What can hang from each mark:
Z516: Z728
Z967: Z971
Z891: Z728
Z971: Z728 Z967
Z79: Z728
Z728: Z79 Z496 Z516 Z775 Z891 Z971
Z775: Z225 Z728

Each row was made from one small tree. The marks that hang from a mark follow it in brackets, in the order of their numbers. Every link used is in the known rows. Write each row's tree.
Known rows:
Z775[Z225 Z728[Z496 Z971]]: [ -9 -11   5 -15  10   5  -7  10  -3   1  -4 -23  -7  12 -28  -2  -7  11
  12 -10 -11   7 -10  12  -4  19 -11  -5  -9  10  10   5 -15   5  12 -23
  -1  -4 -19  18   9  -5  -9  -9  11   7  -2  23  14 -12 -13  -5 -24  16
 -15 -30   5   4  -2  13]
Z79[Z728[Z516]]: [ 20  13  17   7  17  -2  -3   3  -4   3   7   0 -22  20   0   6  15  -4
 -14 -19  -7   1  22   6   5   7   7 -14  18  -1   0  -1  -3   4   8  -8
  -3 -16  -9  15   4   7  -6 -16  28  10  13  14   7  30   8  -3 -18   5
   1 -28   7   7  -7   8]
Z775[Z728]: [  0   4  15  -3  13   2   9   2   2   7  -7 -13 -21  16  -6  -3   8  -2
  -4 -13 -14   4  11  12  -8  14   2  -6   8 -11   9   8 -13  24  17 -21
   2 -10  -9  11   0  -4  -8 -18  15   5   1  25  14   7   5  -7 -11   4
  -9  -5   0  -2 -10   4]
Z971[Z728 Z967]: [  1   9 -12  20   7  13  20 -12   0  10   3   6  -9   1  -1  -5 -35   7
 -26  13  -8  -8  11  10   3  -4  13   1   1   1 -24   6 -20  26   4  -1
   7  -2   7  -3 -12 -10 -11  -2  16  -8  18  -8   2  19 -21  -3   2   9
   0  11  25  -6   4  10]
Z891[Z728]: [ -7  -6   3  -1   1  -1   3  -5 -15   4   7 -22 -19  11 -13   2 -10 -10
 -10   8 -19   2   5   7 -10   8  -2   0  11  -7  -2   4 -13  20  24 -12
   6 -14   7  14 -14  11 -11 -20  13   3  21  12  -1 -22 -14  -4   2   1
 -25  19   1   0  10  15]
Z971[Z728[Z79 Z496 Z775[Z225]] Z967]: [ -5   7 -17  23   1  13  15  11  -1   6   9   3  -1   7 -25  -5 -45   8
  -2  -4  -1  -8   1   7  14   1   1  -1 -13  15 -20   3 -19  -1  -3  -7
  16   6   9  16  -1 -15   3  16  13  -5  17   7  12  14 -37   4   1   7
  -5   0  24  -4  13  26]
Z516[Z728[Z496 Z775]]: [-16   9  -2 -10 -11   2   9  22 -13  -4  16 -13 -16   3 -11 -15  -8  -2
 -12   1  -2  -9  33  10   8  10  -2  -4  18  -3  -4  18  -5   4   5  -4
  15  17  23  11   2   1  -7  -7  20   8   9  19  -1   7  -5  -6  -6   7
 -18   8  22 -15  -4  16]
Z79[Z728[Z516 Z775 Z971]]: [ 12  19  11   2  19  -2 -15   6   4   0   6 -12 -14  23  -7   7   5  10
  -6 -17   8   7  11   9  20   8   7 -14  20  12   6   4 -15   1  12  13
   4 -27 -13  11   9  -3 -15 -15  27   9   9  21   6  34  13  14 -26   0
  -3 -34   0   6   4   3]
Z971[Z728[Z775 Z891]]: [-17   3  -8  -3   3  16  11   7  -4   1   6 -13 -13   1  -1  -9 -25   7
  -9  16  -4  -7  25  14  -1  -5  -8   3   9  10 -13  14 -11  28   6   2
   3   7   6  12   4  -1  -9 -10   9  -4  15 -11  -1  14 -16  -1   3   3
 -13   3  21 -12  21  14]
Z79[Z728[Z516 Z891 Z971]]: [  9  13   6  -6  13  -2 -14  -1  -1  -2   2  -8 -17  22  -2  13  18   8
 -18 -15  -1  -6  10   7   3   4   7  -8  14  17   5   0   6  10   9   0
 -11 -22 -21   7   8  15 -13 -19  28   7   9   3   0  28  18   0 -16  13
  -1 -33   0   7  -9  -4]
Z967[Z971[Z728[Z79 Z496 Z775]]]: [ -2   9  -4  22   2  14  16   2  -2  10   7  -6 -10  -5 -18   0 -32  10
  -8   9  -7  -4  13  13   4   0   3   3 -11   5 -14   0 -16   4   4  -2
  12   5   9  13 -10 -12  -5   1  10  -3  20   5  11  13 -22   1   6  -2
 -15  17  25  -9   3  24]
Z516[Z728[Z891 Z971]]: [-13   1 -12 -22  -9  -1   2  -4 -13  -7  12 -15 -10   6   3  -5   4  11
 -29   2   1 -15  21  11  -2   7   7  -3  15  15   1   9   7  25   8   4
  -3  -1   5 -10   1  17 -18 -17  26   4   9  -1 -10  12   8  -7  -5  19
 -13   6  16  -8 -11  -5]
Z971[Z728[Z79]]: [ 11  -1 -10   8   8   6  11 -15  -4  18   5  -3  -8   4  -1 -10  -7  -1
 -13  -6  -5  -7  21   5   3   9   6 -12   3   2  -7  -4  -9  18   4  -3
   0 -11   8  -6  -5   3   3  -7  15  -5  24  -4  10  16 -23  -2  -5   0
   3  12  12  -4  14  14]
Z775[Z225 Z728[Z496 Z891]]: [-19 -15   8 -16   3   9   4  26 -10  -7  -3 -16 -16  11 -25  -1  -7   1
  13  -8 -22   0  -1  13 -18  10 -20   4 -10   9   4   8   0   8   9 -41
  -4  16 -18  37  13   4  -4  -6   9   9  -4  16  11 -12 -15 -16  -6  22
 -21 -30  13   1  -6  19]
Z891[Z728[Z79 Z775 Z971]]: [ -6   0  -7  -1   3  -6  -8  -3  -4   5   8 -28  -8  22 -23   7 -11   3
   2  -9   0   5 -12   4   8  14   0  -8   5  13   8   1 -17  11  26   7
  11 -33   2   6  -8   4 -10 -14  16   2  21  26   4 -13 -11  16  -5  -6
 -24  16 -13   5  18  13]
Z775[Z225 Z728[Z971]]: [ -4 -13   5 -12  16   5  -1   3  -2   0   0 -21  -5  16 -17  -1  -8  15
   7 -11  -8  12 -11  15  -3  18  -8  -9  -2  13  11   3 -21  17  17 -15
   0 -14 -22  13   8  -8 -15 -11  14   7  -2  22  13  -2 -12  -1 -24  14
 -12 -30   6   8   2  10]
Z971[Z967]: [-10   5   0  18   3   8  20  -7  -3   5   2   1  -8   5  -8   3 -27  -2
 -25  13 -15  -3  -2  13  -1   3  11  -3   5   4 -18   8 -14  19  16  -7
   7   3   0   5 -10 -12 -14  -5  16  -8  16  16   0  12 -14  -1   1  10
  -6   5  24   0  -6   7]
Z971[Z728[Z496 Z516 Z775 Z891] Z967]: [-10  24 -13  15   1  12  11  10   0  -5   3   8 -16   5 -17   7 -41   8
 -22   7  -2 -11  13  11   9 -10   2   8  -3   8 -20   4  -6  11  -8 -10
   9   7  12  21   0   6  -4   5  16  -4  11 -15  -4  13 -13   1   4   9
  -7  -2  22  -9   7  14]
Z891[Z728[Z775 Z971]]: [-15   0  -2  -7   3  -1  -6  -1  -6  -1   7 -33 -11  15 -20   4 -20   5
  -3  10  -4   8  -6  10   4   8  -3  -2  13   7   4   9 -24  18  28   9
  12 -25   4   9  -9   0 -19 -20  11   1  17  19  -3 -18  -8  13  -7  -3
 -29  12  -6  -1  21  10]
Z971[Z728[Z496 Z775[Z225]]]: [-13  -2  -7  -1   3  17   7  14  -8   6   9 -14  -8  -5 -17 -16 -34   4
   3  15  -7  -1  21  15   6   3 -14   0   2   5 -13  11 -21   6   2  -5
   9  12  11  17   4  -8  -2  -2   4  -1  18  -1   5   1 -35   0  -9   4
 -12  -6  27 -12  27  27]
Z971[Z728[Z79 Z516 Z891] Z967]: [ 13  17 -18  22   7   4  15 -13  -1   2   4  19 -13  15  -6  13 -22   7
 -31 -13  -1 -15   8   3   6  -4  15  -3  -8  13 -16 -12   3  18  -8 -13
   1 -13   6   6  -5  16   0   5  27  -6  17 -18   4  24 -13   0   7  12
   7   5  16   3  -3   8]

Which tree is each row?
[ -8  10 -13  -9 -10  -1   3  -1  -9   1  10 -10  -8   2 -10  -7  -4   6
 -29   0   0 -15  16   8   7  11  14  -3  10   4  -3   8  -1   7   4   0
   6   1  13 -12  -5   6 -12  -9  24   2  11  10  -5   7   2  -6 -10  18
  -9   9  16 -10 -15   1]  Z516[Z728[Z496 Z971[Z967]]]
[ -9   5  10  -6   1   6  -5  21  -5   2   2 -12 -23  10  -9  -1  15  -7
  -4  -5 -17 -15  17   4 -12   3  -3   4   7   7  -4  13  10   1   8 -19
  -8  13 -17  20   7   4  -2 -13  15   7  10  13   4  15   7 -15  -2  15
 -12 -22  10  -3 -12   9]  Z79[Z728[Z496 Z891]]
[-18   4 -14 -25 -14   0  -2   4 -14  -4   9 -17 -12   2  -8  -7   7   6
 -26   3  -3 -21  22   9  -4  10   4   0   9  11   1  11  12  12   4  -4
  -3   8   9  -6   3  19 -12 -14  21   4   9   0 -10   1   6 -12  -5  22
 -15   7  14 -12 -13   0]  Z516[Z728[Z496 Z891 Z971]]
[-18   2  -7 -18 -17   1   8  14 -18  -6  12  -9 -20   1  -5  -9   4  -5
 -23   1 -11 -21  33   8  -9   6  -2   3  12   2  -5  13  15  11   2 -17
  -1  22  16   8   2  20  -5 -11  20   6   9   1  -7   1   0 -18   3  21
 -17   8  22 -15 -15   8]  Z516[Z728[Z496 Z891]]
[  2  12 -14 -11   0  -7 -17  -9  -4   5  -2  -6  -8  14 -28  21  16   1
 -26 -21  -2 -14  -6   5   5  15   5 -12 -11  26  16 -17  27  -8   1 -13
 -14 -22  -5   3  10  38   6 -12  21  -4  16  -2  -2  -6   4   5 -13  12
   1 -10  -8   8  -3  -2]  Z728[Z79 Z496 Z516 Z891 Z971]
[  2   9   8  -5   9   3 -15   5   2  11   1 -18 -13  10 -12  -4  16   2
  -6  -7  -7  -8   9   6   3  13   6  -5  10   8   2   9  -5  -3  12   0
  -5  -9 -18   0   3  -4  -6 -17  17   4  13  20   7  16   7  -3 -19  10
  -4 -23   2   0  -8   3]  Z79[Z728[Z496 Z971]]
[ -9   8 -21  -9 -15  -4   1   2  -8  -2  10  -6  -8  10 -14   1   5   6
 -27 -16   2 -26   9   2   2  11  14  -3  -1  19   0   2  16   5   0  -6
   0   0   6  -9   1  19  -3  -3  27   1  10   7  -3   9   4  -7   0  22
  -8  10  10  -5 -22  -2]  Z516[Z728[Z79 Z496 Z891 Z971[Z967]]]
[ -4  21 -16   7   7  -5  -4  -2   5  -8   3  -2  -3  28 -23  29 -16  17
 -21 -21  16  -2 -18  10  21   5   9 -14  -4  39   6  -8   1   8   8  10
   4 -31  -8  11  10  14 -10   0  29  -5  10  10  -1  23   5  24  -7   4
  -3 -15   0  11   5  -1]  Z728[Z79 Z516 Z775 Z891 Z971[Z967]]
[ -9  -5  -6   2   8  16  11   6  -8   4  12 -12  -6   0  -6 -15 -35   9
   0  14  -3   5  20  15   8   1 -11  -4   9   8 -14  10 -26  20   7   3
  10   3   8  14   3 -11 -10  -5   9  -1  16  -1   5  12 -32   3  -8   1
 -10  -6  27  -8  31  25]  Z971[Z728[Z775[Z225]]]
[ -9  15  -3  -2  -2  -2  -3  23  -8  -4   4  -2 -17  18 -31  17  -2  -8
  -7 -21  -2  -8   9   8   9   7  -9  -9  -4  18   7  -4  17 -13   1 -22
   3   0   8  36  16  25  10   0  19   2  13  14   3   4  -6   9  -2   1
 -11 -14   4   1   7  18]  Z728[Z79 Z496 Z516 Z775 Z891]
[  3  12   5 -12  15  -4  -6  -6   4  -3 -10 -12 -20  22  -9  14  14  10
 -17 -21  -4   1   3  11  -4  11   5  -6   5   5  18  -2   0  26  11 -16
  -9 -27 -16   9   6  18 -12 -22  22   6  -3   7   5   6  21   0 -16   9
  -6 -18 -10   4 -12  -7]  Z775[Z728[Z516 Z891 Z971]]
[ -6  13   8  -4   9   5 -15  17   5   6   4 -23 -12  13 -16  -4   4   7
   5  -6   0  -2   9   8  12  10   1  -4  12  12   2  16 -13  -6  14   8
   4  -5 -16   9   8 -13  -9 -12  15   6  11  28   8  21   7   5 -19   4
  -9 -28   3  -3   1   8]  Z79[Z728[Z496 Z775 Z971]]
[-14  -4 -14  -3  -3  14   6  17  -9   4   9 -11  -7   3 -20  -7 -24   5
   6  -1  -5 -11  14   8   1   2 -15   0  -8  19 -10   5  -1   4  -1 -13
   4  13   5  20  10   4   6   3   7  -1  16  -4   7   4 -31  -2   3   8
 -12  -5  21  -8  21  26]  Z971[Z728[Z79 Z496 Z775[Z225] Z891]]
[ 18  16   4  -3  16 -10 -10  -6   7  12 -10  -9 -16  25 -23  11  22   3
  -8 -39  -1   1  -2   3   7  24  10 -15  -5  -1  25 -11   0  -2   5 -20
  -2 -34  -7   4   5  15   3 -13  23   6   3  23  18   4  13   4 -24   2
   2 -13 -19   8 -14   0]  Z775[Z728[Z79 Z496 Z516 Z971]]
[ -5   4   6  -8   3  -1   3  13   2   7 -10 -10 -22  19 -19   4  19  -7
   1 -27 -15 -11   5   3 -15  16  -1  -1  -8   0  14   3  11   8   8 -36
  -6  -1 -12  19   7  12   8 -11  13   5   1  22  17   0   7 -11   0   9
 -12  -5  -8  -1 -19   6]  Z775[Z728[Z79 Z496 Z891]]
[-17   8  -9  -2  -1   7  -3  -9   2  12  -4 -16  -2  -2 -25   0 -15   6
 -23  15 -10  -8 -10  13   4  12  10   0  -4  11  -5   7  -8   1  14   2
   0  -5  -5  -9  -5  -6 -10 -11   9  -9  17  13  -2  -8  -7   4 -14  13
  -7   0  10  -3  -3   0]  Z728[Z496 Z971[Z967]]
[  1   7  -3  -6   3  -8 -16 -10 -11   3   3 -21 -17  12 -27  12  -4  -4
 -19   0 -11   2  -2   5   2  13   2  -3   5  -3   9  -8  -3   2  15 -11
   2 -30   9  10 -10  26  -8 -23  16   3  20   4  -6 -32  -5   4 -13   3
 -20   9 -11   3   9   9]  Z891[Z728[Z496 Z516 Z971]]
[-43  12 -13 -10  -9  13  -4  18   4  -7  -3 -23  -4   2 -32   7 -30  14
 -12  20  -2 -10 -13  16   4  -1  -3   9  -5  31  -7  21  -4   5  13   6
   4  11  -8  12   8  -6 -15  -6   4  -8   8  13  -8  -4   0   9  -1  14
 -23  -9  13 -10   5   2]  Z728[Z496 Z775 Z891 Z971[Z967]]
[  0  22   4   4  12   1 -10  12   6  -8   3  -5 -15  25  -8  16  -4  15
 -12 -14   7  -2   3   9  14  -2   8  -5  13  23  -2   7  -6   8   9   7
   1 -17 -20  17  10   1 -16  -9  29   6   4  12   1  37  18   9 -14   9
  -6 -35   3   6  -5  -2]  Z79[Z728[Z516 Z775 Z891 Z971[Z967]]]
[ 20  14   9   1  19  -4 -13  -7   1   6   4  -7 -15  20  -3   8  17   6
 -16 -17   1   2  12   6  12  10  12 -15  17   9   6  -3  -7   5  11   4
  -6 -30 -16   1   4   6 -12 -19  29   7  12  12   4  31  13   4 -25   6
   4 -32  -1   9  -6  -1]  Z79[Z728[Z516 Z971]]
[-18  14 -14  14   1  17  20   6   2  -4   4   1 -10   4  -5  -2 -44  13
 -17  16  -3 -10   9  12   3 -12   3   9   2  15 -26  14 -17  28   3   1
  10  10   4  12  -4 -11 -13   3  13  -7  12  -9  -2  22 -17   1  10  10
 -11   6  26 -10   9  11]  Z971[Z728[Z775 Z891] Z967]
[  1  18 -19   2  -1  -6 -12  -9  -1   3  -4   2  -7  17 -31  28   3   5
 -32 -22  -1 -17 -15   4   8  10  14  -8 -16  28   7 -16  23  -9  -1 -14
 -10 -22  -7   4   6  32   4  -4  23  -7  16  -1  -2   1   4   7  -7  16
   3  -9  -4  10 -12  -3]  Z728[Z79 Z496 Z516 Z891 Z971[Z967]]
[  6  10   5   7  13   3  -6  -3   5   7   2 -10 -10  16  -3   1   4   9
 -12  -7  -2  -4   0   7   7   7  15  -6  11  14  -5   8 -12  10  16   8
  -1 -17 -23  -4  -2 -11 -15 -13  24   2  12  19   7  31  10   1 -15  11
   0 -22   6   4 -11  -2]  Z79[Z728[Z971[Z967]]]
[-16  15 -12  -7  -9   2   3  11  -5  -4  12 -14  -8   6 -15  -7 -17  10
 -19   2   8 -10  16  10  16  10   9  -2  11   9  -4  16 -11   4   5   9
  16   4  15  -3  -1  -4 -15  -4  23   4   8  18  -4  10   1   3 -10  12
 -15   6  17 -13  -7   5]  Z516[Z728[Z496 Z775 Z971[Z967]]]
